Each row was made from one path, in order. Every step used is in the known rows, and no mark comes twice. Write each row's path.
Known rows
mebuv zonima moli: [ 14  -6  44  20 -14  23  -2  10  -1  24   8  -8  19 -17   9 -15   3 -29
  21   0 -31  33 -18   5 -24  -4 -14   8 -16  -8   9 -13   5  28  -2  -2
  50 -26   4  14  10  19 -13  10]
bepab vadiv semup: [ -8  16   8 -23  -1   3 -34  -1 -23 -13 -18   0 -16   4  15  -9  12   2
   5  10   0  24  23 -46  11  51  35 -53  -5 -28   2   0  12   5   2 -13
 -11  -1  15  -6   3 -17  -3   3]
zonima semup vadiv bepab: [  7  47  22   7  11  -7  -7  -7  28  17  15   4  -6  -8  -1 -26   3  -4
  -1  25   1   5  21 -47  -3  21  -5  32  -8   0   2  -6  11   6 -16  17
 -46 -27  -1   4 -10  19 -29  18]
moro zonima semup vadiv munot: [-12  23  25 -26   2   3 -10 -34   9  -6  17   5  41   3  -2   1 -25   4
 -19   9  31  10   0 -27  26   2  25  60 -22  33   9  -4  21   3 -31  42
 -19  17   2  -2 -19   7   0 -20]
mebuv zonima kozule: [  3 -29  10  30  -5  -4 -19  -2  10  28  24  20   9 -22   1   0   1 -27
  34 -21 -25  16 -10   4  -3  -5 -32 -17  -5  12   8 -15  -1   3   4  12
  55 -28  10  -5  38  14 -37  -4]
mebuv zonima: [  5  -6   9   4 -18  14   3   6  13  15   6  12  19 -13   4   9  -3 -21
   1   0  -8  12 -20   4  -2 -24 -12 -15 -13   4   7 -10 -13   9  12  -7
  24 -23  14   1  -2  18   0  -3]
kole vadiv: [ 11   2 -12 -27 -41 -20 -10   5  -3 -27  17   1  -2   2  -1  -6  13  -9
 -12   7   5   2 -13  20 -14 -21  12  -3 -24 -12   6   1 -15 -34  27 -25
   1 -30   0  -3   1  -6  -7  -6]
dotuf vadiv munot: [ 18   9  10 -40 -14  -2   9 -19   6  -5 -21 -28  24 -10  34   0  -3  -2
 -52  31  17  22  -2  -3  11 -52  27  14   3 -13  -3 -10   6  14  13  39
   0  19  -7  11 -39   4  32  -2]
munot vadiv bepab: [ 21   2  15 -35   3 -31   2   9 -14   8 -13 -22 -21   1  17 -21   4   5
  -5   1  11  17  18 -35  21 -15  -8 -10   1  -7   1   8  13  11  17  11
 -17 -17   8   7 -32  13   9 -13]
kozule zonima semup vadiv: [  9   7 -12  60   2  12  24   4  14  13  36  11  -6   5 -27  10  -7 -12
 -23  14 -17 -35   5  16 -22  10 -13  32 -12  14  -7  -1 -13 -22 -35 -20
 -25  -5  -2  -8  -9  11 -19  18]
moli zonima semup vadiv ruze: [ -9  58  -1   1  -7 -15   2  -7  58  10 -11  35  -2  15  16 -32   0  13
  31  34  29 -11   9   0 -12  12  53  12  -4  27 -14  48   2  -7 -15 -21
 -23  14 -10 -17 -19  43  -8   7]
semup vadiv: [  8  48 -19   9 -43  -2  29 -10  14   2   5   9 -12  -1   8  11  -5 -18
 -23  48 -12 -11 -10   5  -9  -9  45  31 -12  -9   7 -25  -3 -24 -16 -11
 -22  -7   2  10 -21  34   2  -1]
zonima pavuz: [ 15  10 -21  24  -3 -17   2 -13  10  14  14  18   3 -27   2  13   5 -29
  16 -33 -32 -19   8  36  -8   3   3 -11  -7  -3  -1 -19 -22 -11   1  11
  21 -28  -9   5  -1  19 -21  18]
ruze vadiv kozule: [ -1 -13   0 -43  10   9 -34 -12 -24 -17 -30  -2 -12 -15  -2  20  10  28
 -15 -22  -8  10   8 -38  19  10   2 -48  38 -12   0 -29  19  -1   8   8
  -8   4   7   4   0 -16   5  -9]
kole vadiv kozule: [ -4 -12   3 -26 -15 -15 -15   6  -9 -23  -1   6  -5   6  -8  -4  16   8
 -11 -12   9  12  -2 -22 -10   1  -7 -23 -12 -22   6  -1   2 -32  30 -13
   8 -15   2 -11  29 -17  -6  -7]
kozule zonima semup vadiv ruze: [ -4  14  15  58  12   6  27   1  14  29  11   7   6  16  -9 -22  -7  22
  10  23  -6 -30   1 -12 -18  37  -1  19 -18  19 -22  35  -5 -13 -17 -44
 -26  -2   3 -28  -1  22  -2   7]
moli zonima semup vadiv kole: [ -2  45 -11   7   3  -7  -5  11  27 -26 -20  53 -14  -2  -9   9 -13 -26
  34  -4  30 -18  19  35 -25 -17  31  42   4  27   4  20  -6  -4  -4  19
  -1  12 -21   4 -26   8 -42  22]
munot vadiv kozule: [ 18 -18   2 -21  11 -23   7   2 -33  -4 -18  -7 -27   6   9   5  -6  -2
   1 -15   5  13  20 -22  10  -4  -1 -32  10 -15   1  -3  19  -1   9  -2
  21   8  10  -4   3  16   9 -23]
kole vadiv bepab: [ -4   6  19 -44 -18 -22 -19  15  10 -14   7  -8   0   3  -1 -30  26  16
 -18   0  13  17  -5 -31   0  -9 -16  -3 -20 -12   6  15  -4 -16  42   4
 -27 -40   1   3  -6 -22  -5   4]
ruze vadiv kozule zonima: [-10 -50  -3  -8  25  26 -15   7 -24 -14 -20 -12  -8  -4 -27  30  11  43
 -40 -35 -18 -17   8 -31  16  10 -38 -43  35   1 -10 -13  10 -10   8  -5
 -19  19   3  -3  -5 -36  17  -8]
moro zonima: [-18  -2 -17 -52 -10  13   6 -13   1 -22   2   1  42  11   4  12  -8   0
 -11   7  31 -18 -26  21  20 -27  32  12  -2  16  16 -10 -17  -4   9   1
  -1  19   8   6 -26  10  40 -24]
mebuv zonima semup: [ 14 -11  25  22  13  16 -23   1  13  22  29  21  26 -14  -7  -5  -8 -30
  29 -16  -8  14  -5   1 -12  -6 -31 -15 -13  11   4  -4  -9  15  -2  -6
  28 -37  13  -8  15  21 -34  10]
bepab vadiv kozule zonima: [-22 -44   2  25  22  13  13   9 -32 -13 -26   6 -12  20 -15   6  -3  27
 -28 -12 -22  10  21 -21   7  48 -15 -45   3  -3  -5  12   7 -10   1 -27
  -5  32  12 -14  14 -41  15  -8]
zonima kozule vadiv: [ 36 -16 -21  26  -4 -23  -3  12  -5  11  40 -16   4  -7   7   7   9   2
  -4   1 -23   2   0   7  -9  -1 -15 -10   4  -3   6  -4   1 -17 -11 -22
  12 -23 -12  -5  28   9 -27 -16]
moro zonima semup vadiv: [-17  26 -12  -5  -9  15  13 -30  17 -11  30  22  30  10  -8   4 -17 -18
  -7  24  24 -25  -9  16   8   4  37  53 -17  33  17 -15  -7 -15 -38   8
 -22  13   5   4 -11  24   4  -8]
bepab vadiv: [  1   8  -9  -8 -20  -8  -1 -11 -30 -19 -20   8 -11   3  14  -7  -1 -11
  -6  19 -14  25   9   9   3  27  42 -30  -4  -7   8  -6   1  -5  -1 -27
  -6  -3  14  -1  -7 -13  -7  -8]
bepab vadiv kozule zonima moro: [-24 -55   9  29  24  20  13  11 -45 -10 -32  -4 -36  22 -14  -6 -29  30
 -32  -6 -13  18  19  -2  12  44 -13 -20  -1   3 -11  22  19  -4  -3 -19
 -18  37   5  -4  20 -41  42  -4]
moli zonima moro: [  2  15 -24 -45 -19  -2  -5  12  26 -13 -18   6 -27   9  13  -4 -21  -4
  -9  16  35  -5   2  49  -1 -57  46   7  11  13  -3  29  -1   7   6  10
  -8  26 -23  18 -39  19  39   5]
pavuz zonima moro: [ 11  14  18   4 -26  -9   8  -3 -20  19   9 -24 -19  -7   8 -14 -16 -15
  17  25  -8  -2  -7  52 -18 -25   8  26  -4 -10 -12  -2  12  29   7  -8
  -8 -24  -4  -2  -8  17   9   7]
ruze vadiv: [ 12   2 -17 -40 -18   6 -29 -13 -22 -21 -12  -6 -11 -18   5  19   9   9
 -15  -5  -8  -1  -4   0  15 -10  20 -27  28  -1   1 -28   1  -5   2  -3
 -17 -14   3  11 -28  -8  -1  -6]
ruze vadiv bepab: [  1   8  15 -57   7   1 -39  -2  -7  -8 -28 -15  -7 -20   4  -6  20  33
 -21  -8   0  16   7 -51  32   4 -10 -28  30  -3   0 -13  15  15  18  21
 -44 -22   5  16 -35 -21   5  -2]
moro zonima kozule vadiv: [  0 -34 -23  -4   3  -5   6  -3   1 -10  40 -11  40  12   0  11  -4  13
 -13  -7  11 -15 -18  16  19 -10  -9  14  -3  29  17  -4  -9 -12 -19  -7
   9  13  -7   2  18   3  14 -39]
kozule zonima: [  5 -20 -14  11  -3  13  16  17  -2   2  10 -11   5   5 -14  21   2   5
 -25   0  -8 -29 -12  18 -13 -21 -13  -6  -1  -5  -6   7 -19 -12  10 -25
  -5   3   1  -6 -24  -7  19  -3]
dotuf vadiv semup zonima: [-33  27 -21 -33  -4  30  27 -16  32  -2 -15 -23 -24  14  16   2  -2  -5
  -1  41  45  -1 -24 -15  20 -29  15  18   5 -18  -5  -8  -7  12  -3  30
 -19  33  13   9 -14  -8  50  18]
mebuv zonima kozule vadiv: [ 21 -39   1  51  -2  -3   1  18  12  26  49  -1  20  -9   2   7   0  -9
  -1 -11 -28  14 -14   3  -3  -6 -53 -13 -13  16  11  -2  -6  -6 -11 -15
  33 -28  -3  -5  40  12 -26 -16]
moro zonima pavuz: [-23  -6 -25  -6   5  -2  10 -25  19 -10  16  21  41 -11  -4  17  -8 -16
   3 -37  -1 -31 -11  47  21  -2  13  15 -10  27   8 -18 -30 -10  -3  28
  19   6  -6  12  -9  12  20  -1]
vadiv dotuf: [  5  19  17 -29 -10  -9 -16   6  -1  11 -23   1  17   2   5 -13  14   9
   0  16   0  15  -3 -33  11  -6  10 -32   3 -23   2   3   3  15  21 -11
 -11 -10  17   1  -5   7  11  -2]

Write each row's path
[ 12   5  25  41  11   6  -2  -3   5  18  26  -7   4  -6 -20   9  -9  10
 -36  -2  -9  -3  16 -28  -8   9 -20  37 -17  16 -16  11  17  -5 -26  17
 -26   0  -6 -14 -17  -5 -23   3]	kozule zonima semup vadiv munot
[ -4  54   6   9 -30 -10  33 -12  12  22 -23   3  -1  10  28 -20  -8  16
  10  57   2  -6 -12 -19  -3  19  54  14 -16  -2  -7  10   5 -13   1 -35
 -27  -4   6 -11 -12  40  14 -13]	semup vadiv ruze
[ -6  -8   0 -33  18  13 -18 -19  -1 -17  22  11  46   6  -3  -1 -11 -10
  16 -12  30 -14 -10  22  10  -8  12  14  -4  25  15  -4 -18   9  -7   1
   5   6   8  -3  -9   9   4 -10]	moro zonima semup
[-10  -2  18 -38 -10  20   0 -12 -16 -17  -2 -21  40  10  11  -9  -5  -7
   5   6  10   8 -24  22  -3  -7  31  32  -7   6  17 -16  -1  19  -7   8
  28  12   0  20  -9  10  25 -11]	moro zonima moli
[  9   3  13  26 -14 -34 -14 -14  -9  25  29  -5   1 -22   0 -10  20 -21
  49  -7 -30   0   4  31 -27   4 -12  -3  10 -10  -9 -15  11  16   5   2
  32 -39   0 -20  27   7 -52  -1]	pavuz zonima kozule
[-25  20 -34  29  -1  -5  32 -21  24  13   4  16 -28 -15  -6  15  -9 -22
  41 -32  -9 -11 -20  36  14   4 -13  24  -3  13 -11 -12 -19  -3 -12  26
  10  -9   0   3  10  -8 -12  10]	semup zonima pavuz
[ 28  -8   7  48 -12 -34   7   5 -11  23  55 -24   8 -11  -1  -2  16  -2
  16   3 -35  -4   0  28 -23   2 -32   2   3  -5  -6  -6   8   8 -10 -21
  14 -37 -12 -21  35   9 -43 -11]	pavuz zonima kozule vadiv
[ 29 -23  -9  37  25 -25  -7  27 -37  -7   4   2   5 -16   4  15  -1  -1
  31 -28 -12  -2   2  14 -19  -1 -31  10   7  -2  11   2  -5  -4  15 -11
  28 -22 -17  -4  31 -17 -48 -18]	zonima kozule vadiv kole
[-32  12  -9  -7  19  -2 -24 -10  11  19  11  -8 -42   0   1  -4   8   1
  69 -11  21  10 -11 -43  17  22 -18  -6  12 -14  -7  -2  15   7  -9  32
  19  -4  14 -15  46 -21 -24   1]	vadiv semup zonima kozule
[-20 -22 -15 -27   2  -4 -12 -23   2 -11  17   7  33   0   3   5  -3  -6
  19 -16  15 -11 -14  21  15  -5  13   7   6  25  16 -14  -7  -6   0  19
  30  11   7   1  15   2   5 -26]	moro zonima kozule
[  3 -34  34  25  25  23   7  21 -23  11 -10 -28   3   6 -16  -4   8  18
  -8 -17 -29   5   1 -18 -31  21 -36  -6  10 -29  -6   0  17  13   1 -11
  26  13  -7   1  18 -15  10   9]	vadiv kozule zonima moli
[  5  53 -26  -3 -19  -7   1  -4  52  -6  17  39 -14   6  -5   1  -3 -25
  -4  25  19 -17  17  26 -16 -17  42  27   2  24   1  11  -4 -13 -33   5
 -14  13 -19   4 -27  35 -23  16]	moli zonima semup vadiv
[  6 -28 -10  16  -2  21  18  20 -13   6   2 -22 -20  10 -10   5 -24   5
 -28   7  -1 -23 -11  39  -6 -29 -11  13  -4   3 -13  14 -10  -4   5 -19
 -17  10  -7   6 -21  -4  43   5]	kozule zonima moro
[ 26   8   6  -6  -9  -9   3  25  -2  13  -3 -19  26  13   6  -5  10  26
 -31  23  -5  10  -6 -34  10  -9  -7 -23  -4 -18   2  13  -2  11   8 -39
 -32  -8   5  -1  -2  11  21 -14]	kozule vadiv dotuf
[ 17  45  -8  24 -15  -3   6 -14  13   7  26  20  -9  -5  -2  -1  -7 -30
   3  28  -7 -12   9   0 -19   9  23  29 -10   2   4 -19  -2 -14 -31 -10
 -17 -25  -1  -1  -3  35 -35  14]	zonima semup vadiv
[-15  -8   8  -7   7  -5  -5  -7 -34 -19 -37  13 -13   9  10  -7   0   9
  -5   2 -14  37  22 -31   9  50  23 -48   6 -15   5  -6  18  -2   6 -19
   1  16  17  -7  20 -20  -1 -13]	bepab vadiv kozule
[ -8   1   3   5   3  -8  -8   5 -59 -37 -57  28  -9  -8  10   2 -11 -14
  33 -10  -3  24  14  17  -6  28  30  -9  -3  -4  12   3   1   6  28 -15
   9   0  11   0  -6 -35 -27  -7]	bepab vadiv kole
[ 17  25  49  13 -22  -6   3  -2 -27  20  12 -30   6 -15   6 -22  20 -22
  36  11 -38  18  -5  33 -48   4   8  24  -1 -28  -9 -17  17  39   0  -8
  29 -36  -6  -1   3  15 -30  13]	pavuz zonima moli
[ 13  20 -17 -30   7 -10 -29   4  35 -13  11  30   3   0  -1  -4   3 -17
  21 -12  28  -7  20  32 -16 -26  20 -14  16  15  -4  27  -9   6  -6   1
   8   6 -13  -5 -22  19 -22  15]	moli zonima semup
[ 17 -24  -1  30  27  11 -10  12  -6   6  30   0  11   0 -23   7   3  -5
  -1 -20  -7 -24   6  16 -22  -3 -34  -8   1   5 -11  11 -18  -1  -7 -25
   0 -10   0 -16  -6  -3 -18  12]	kozule zonima semup
[ 45   3  14 -18  -5 -13  -3  13 -18   2  11 -38  24  -4  18  11  -3  30
 -46   9   4  33  -2 -34  10 -23  -6   1  -9 -13  -3  11  17   8   4  -2
 -19 -10 -10  -8 -20  -3   6 -28]	kozule vadiv munot
[-15  -4  -8  40  -1  20  45  11  10  12   0   4 -13  11 -24  27  -3  18
 -49  20 -15 -26   0 -23  -5  14 -15  12  -2  -3  -6 -10   6 -26 -14  -8
 -25  27   0  -5   4   0  21   0]	semup vadiv kozule zonima
[ 15   2 -23 -17  12 -16 -38  30  40   0  32  -4  -8   9   3   5  22  19
   1  -6  20  -3  20 -22  -1  -7  -4 -35  12  -2  -3  31   5  -6 -14   5
   3  14 -26  -8  14   7 -12   1]	moli zonima kozule vadiv semup
[-46  12   1 -13   1  21  -5 -12 -20 -11 -32 -13 -72  22   9 -20 -30  10
  32  20  31  37  -2 -25  39  41  24   5 -12  -7  -9  18  25  16 -17  13
 -33  22  19   0  18 -36  29   1]	bepab vadiv semup zonima moro
[ -9 -29   3 -12  11 -10  -8   3   8   2  18  -6  54  22  -4  -8   6  33
 -12  -7  12   4 -14 -26  39   6 -20  -5  -1  21  15  13   0   4  -8  -6
  -4  18   7   1  34  -6  25 -32]	moro zonima kozule vadiv dotuf
[ -8 -45   7  15  23  23  13  23 -20   9 -11 -17 -23  13 -16   7 -24  26
 -28  -9   1 -15   2   0  -2  -6 -33  -6   8  -7 -10  14  11   0   8  -8
 -10  27  -5  -2   8 -15  48   0]	vadiv kozule zonima moro
[-32  29 -16  12  18   7   2 -13  26  19   6   3 -32 -12  -7  13   1  -9
  53 -37   6  -7  -6 -17  19  24 -17   0  -6  -7 -13  -7  -8   7 -13  43
   4  -8   5  -2  23 -11 -10  27]	vadiv semup zonima pavuz
[-33  -2 -12 -29  18   9 -52 -23  -4   1  -4 -12 -57 -14  -8   8  12  22
  53 -31  12  12  -6 -54  40  33 -23 -20  35   1 -10 -16  24   7 -16  42
   0  -3  14  -6  35 -44 -26  -5]	ruze vadiv semup zonima kozule
[  4   2 -13 -13   1   7  20   1 -14 -26 -46   5  13 -13  21  13 -10 -27
  -2  19  18 -12  -9  48 -15 -49  21  26   8  -6  10 -15 -23  13  37  15
  13  14  -8  20 -34  -9  15  16]	dotuf vadiv kole
[-12 -44  38  38  26  20   7  13 -47  -8 -30 -13 -14  14 -13 -18   8  21
  -9 -16 -42  35  19 -16 -16  73 -18 -23   3 -19  -6   7  24  10 -13 -22
  21  26   3   0  29 -41   2   5]	bepab vadiv kozule zonima moli
[ 19   2  12 -17  -4 -32  15  -2 -29  12 -33 -13 -12  13  37 -27  -7  12
  31  11  15   9   2  -4   8   2  30 -26  -7  -1 -14  34   6   1  18 -37
   9  -6  16 -16 -15  35  19 -30]	munot vadiv ruze
[-14 -49   4   7   0   0   3  23  -7 -17  10  -5  -1  16 -34   7  15  28
 -35 -25  -2 -14  -5 -11 -11   1 -45 -20 -15  -6  -6  17 -10 -39  28 -22
   0   2   0 -15  21 -38  12  -4]	kole vadiv kozule zonima
[ 12  -2 -11  -9   0 -36 -21  26  40   8   8  12  12  14   2 -11  22  27
 -11  -4   8  13  13 -15  13  -9 -12 -32  20   8   0  41   5   4  -3  -7
  -1  14 -16   2  16   4  -3 -11]	moli zonima kozule vadiv dotuf
[  8  -3  -2 -31   6   6 -37   5 -52 -37 -50  11 -10 -27   0  29  -4   6
  20 -33   1  -2   1  10   4 -11   7  -8  29   1   4 -21   1   6  31   8
   3 -14   3  10 -26 -31 -23  -5]	ruze vadiv kole
[-28  29  18 -12  -1   6  -3 -23  23   0   7  26  40  20 -13 -15 -10   2
  -5  23  25  -7  -5 -28  26  18  22  36 -15  24  13  -3   1   8 -26   6
 -33  14  17   7   2  21  19  -2]	moro zonima semup vadiv dotuf
[ 23 -11   0 -11   7 -26   5  17 -59 -20 -37   6 -23  -8  12  15 -18 -25
  33 -28  13   0  10  25  -7 -28   7   8   0  -3   6   5  -1   4  30   1
  30  -8   5   4 -26  -1 -21 -19]	munot vadiv kole
[  1 -11   2  51  -1   3   6  -4  28  29  24  32  22 -30  -3  16  -2 -37
  18 -45 -42  -4  -5  31   0  -3 -33 -12 -21  17   0 -18 -27  -3   0  18
  37 -34  -1   7  16  22 -21  19]	mebuv zonima pavuz
[ -1  14   4 -41  -2   4  19  -7  31   0 -24 -24  16  -1  26 -24  14   1
 -44  42  17   5  -2 -11  11 -37   4   9   8 -13   7  -8 -11  19  24  24
 -32   9  -5  23 -41   6  42  22]	dotuf vadiv bepab
[-37  23 -29  11   9  17  33 -29  53  11  -3  -6 -22  -7  10   8   3 -19
  17  -3  15 -16 -11  14  23  -4  -8  19  -1  -5 -12 -17 -21   7 -16  59
   3  21  -3  15   5  -9  28  44]	dotuf vadiv semup zonima pavuz
[  3 -39  19  22  19  36  38   7  -1   4 -20 -36  14  10  -2  -9  10   5
 -46  13 -19  -2   0  13 -27  -5 -27  14  11 -21  -4 -10   5  16  -3   7
  24  44 -15  19   0 -14  47  30]	dotuf vadiv kozule zonima moli
[ -2 -47  -2  28  43  25  18  -2  14   2   4  -5  18   8 -17   3   1   2
 -36  -2   2 -21  15   7 -16 -10 -45  -8  17   1  -8   2 -12   4  -4   3
   4  35  -5  -7   3 -12  22  27]	dotuf vadiv kozule zonima semup
[  2  40  -5  20 -19  -2  24   9 -17 -10 -30  26 -13 -10   2  20 -14 -23
  13  18   2 -17  -4  15 -20  -8  30  48  -8  -3  12 -18  -3 -10  12   2
  -9  -9  -2   8 -18   6 -23   1]	semup vadiv kole
[ -1   7 -28 -22  -7 -25 -26   1  36  -3   5  26 -12  -4   6  -2  13 -11
  25 -14   9  -3  10  34  -9 -26  19 -19  24  14   0  16  -2  -5   1  16
  33   9 -17   2   0  13 -23  -2]	moli zonima kozule
[-15 -45 -25  55  31  15  45  -5  29  10  -1   6  13  -6 -14  19   4  -1
 -49 -31 -30 -38  13  35  -4  -5 -43  -6   8   1 -12 -13 -26 -13  -1  26
  13  38 -19  11   3 -10  39  38]	dotuf vadiv kozule zonima pavuz
[-24  20  29 -20 -20  10 -17   4  -2  -6   8 -35 -40  16  -9 -28  18   3
  44  -3  22  36 -27 -32 -11  21 -10  28 -28 -28  -6  13  14   1   1  14
  12 -19   5   1  39 -37 -12  16]	kole vadiv semup zonima moli
